Known rows, with every step that occurs
dilib -> razoz -> zalut: [-15  -6  -6   3  14 -22   5  25  38   6  11  16  -3   8  -3  26 -10  10
  -4  -8]
zelo -> zalut -> dilib -> mukubi: [-14  -5  11  26  10 -20   0  -7   6  23   8   3  14  -8  -7   5   9  13
 -19   9]
zalut -> zelo -> gito: [-19 -10   7 -12  24  19   5 -13 -18 -30   0 -18   0 -19  20   4 -27  -6
  -6  35]
zelo -> razoz -> zalut -> dilib: [  9   4  -4   7  -2   1   5  23  31  17  -2  18  13 -22 -12  38   4  11
   2  -8]
zalut -> razoz -> dilib -> mukubi: [ -9   8   6  30   1 -41  31 -13  44   5  -5   1  18 -20 -19   6  11   8
 -13  10]
zalut -> zelo -> razoz -> dilib -> mukubi: [-23   0  13   7   4 -49  28 -10  33 -13 -17   5  24 -31 -26  15 -14   2
   2   4]
gito -> zelo -> razoz -> dilib: [ -2  -7  -6  -2  10 -29   8   0  12 -11 -12 -11   8 -10   1  22   4   2
   9 -23]
dilib -> zalut: [-17  -4  12  -8  -9 -16   4   5  21  -1  -9   3   0   4   6  27   5  28
  -1   0]
razoz -> dilib: [  0  15  -1   9  -1 -23   7 -10  24  15   7   4  -1   2  -4   7   5  -3
  -1  -3]
dilib -> razoz: [-13  -5   8   6  16 -17   5  16  17   2   5   8  -5  10  -6   3  -7   9
  -2  -6]
dilib -> razoz -> zalut -> zelo -> gito: [-33 -15   3  -9  38  -4  12  12  20 -26  11  -1  -3 -11  17  30 -37   5
 -12  27]
zalut -> dusil: [ -8   9 -12  14  -1  14   7  12   7   6   3   5 -10   5   6   7  -7   3
 -18   7]
mukubi -> dilib -> razoz: [-38 -12  26  19  21 -40   9  18  31   1  -3  16  -6   5 -11   7   8   2
 -10 -11]
zelo -> zalut: [ -3   1 -18 -10  18  -2 -10   8   1   3  16   2   0  -5  16   7 -11   8
   0   2]
gito -> zelo -> razoz: [ -1 -22  -5 -11  11  -4   2  10 -12 -25 -19 -14   9 -12   5  15   0   4
  10 -20]
gito -> zelo -> zalut: [-13 -21 -13 -11  26  -6 -10  -1 -23 -15   7 -19   3  -1  29  13  -4   2
  -1  -6]
zelo -> zalut -> razoz -> dilib: [  1  20 -21   3  25 -17  16   4  41   8  21   6  12 -25  15  23  -5  15
   0  13]
mukubi -> dilib -> razoz -> zalut -> zelo -> gito: [-57 -22  20   3  42 -27  15  14  32 -26   3   6  -4 -16  12  33 -22  -3
 -19  21]
mukubi -> dilib -> razoz -> zalut: [-38 -13  12  16  18 -45  10  27  51   4   4  23  -5   5 -10  29   4   1
 -13 -13]
gito -> zelo: [-10 -20   5  -2   7  -4  -2  -8 -23 -18  -9 -20   2   4  14   6   7  -5
  -2  -6]

Rows
[-11  -6  15  33 -12 -23   9  -5  26  24  -2  10  13  -5 -22  19  17   4
 -22   3] => razoz -> zalut -> dilib -> mukubi
[-58 -12  43  -5   3 -37  21  -2  30 -24 -20   7  11 -18   0  37   4  13
  -5  17] => mukubi -> dilib -> zalut -> zelo
[ -9  -5  29  37  -8 -18   8 -14   4  19  -8   3  14  -3 -23  -2  19   5
 -19   7] => zalut -> dilib -> mukubi
[-13   1  10  -3  -1  -8  22  11  39 -11 -11   2  12 -17   9  36   6  37
   1  13] => dilib -> zalut -> razoz
[-10 -14 -31   1   7   4   9  32  16 -15  -8  -3   2  -9  14  43 -11   6
 -10 -16] => gito -> zelo -> razoz -> zalut -> dusil
[-10  10   3 -11   9 -22  21   0  28 -12  -7   6  17 -32 -11  24 -19   1
  15   4] => zalut -> zelo -> razoz -> dilib
[-13 -28  11  23   0 -28  12   5  14  -2 -20  -5  24 -17 -16  35  15   9
 -11 -15] => gito -> zelo -> razoz -> zalut -> dilib -> mukubi
[-36   1  18 -11  14 -21  17 -17  26 -17  -2 -10  -1 -12  21  38 -17  21
  -9  32] => razoz -> dilib -> zalut -> zelo -> gito
[-18 -12   6 -10   1 -44  13   7  32 -11 -22  -7   8  -5   8  49   8  29
   7 -23] => gito -> zelo -> razoz -> dilib -> zalut
[-12   8 -11  21  18 -45  23  -5  45   8  11   3  20 -24  -2  14   1  16
 -12  12] => zelo -> zalut -> razoz -> dilib -> mukubi
[-13   4   9  25  -7 -50  12 -19  27  15  -3   1   6   3 -20  -2   8  -1
 -15  -3] => razoz -> dilib -> mukubi
[-35   9  25  -9  -3 -37  22 -13  38  -8  -4   3  11 -12   2  42  -6  18
   3  17] => razoz -> dilib -> zalut -> zelo
[  0 -16   1   5   6  -1   4  15  10  -1 -10  -3  15 -19   0  43  11   7
   1 -16] => gito -> zelo -> razoz -> zalut -> dilib
[ -9 -13   5   8  22   3  -6  -6 -21   4   9 -15   8  -7  22  19  11   4
  -7   3] => gito -> zelo -> zalut -> dilib
[-26  -2  -7   5  -1 -30  19  19  41  -6 -17  -2  -1   1  12  56   1  32
  -9 -17] => gito -> zelo -> razoz -> dilib -> zalut -> dusil
[ -8 -15 -14  -7  33   3   8   4  -4 -26   6 -20  16 -24  31  21  -3  11
   0   9] => gito -> zelo -> zalut -> razoz
[ 2  7  5 17 -6  3  3  4 22 24  8 11  6 -6 -6 28 10  3 -8  4] => razoz -> zalut -> dilib
[-17  12  10   1 -10 -40  11  -3  44  13  -2   7  -3   6   2  34   8  26
  -2  -3] => razoz -> dilib -> zalut
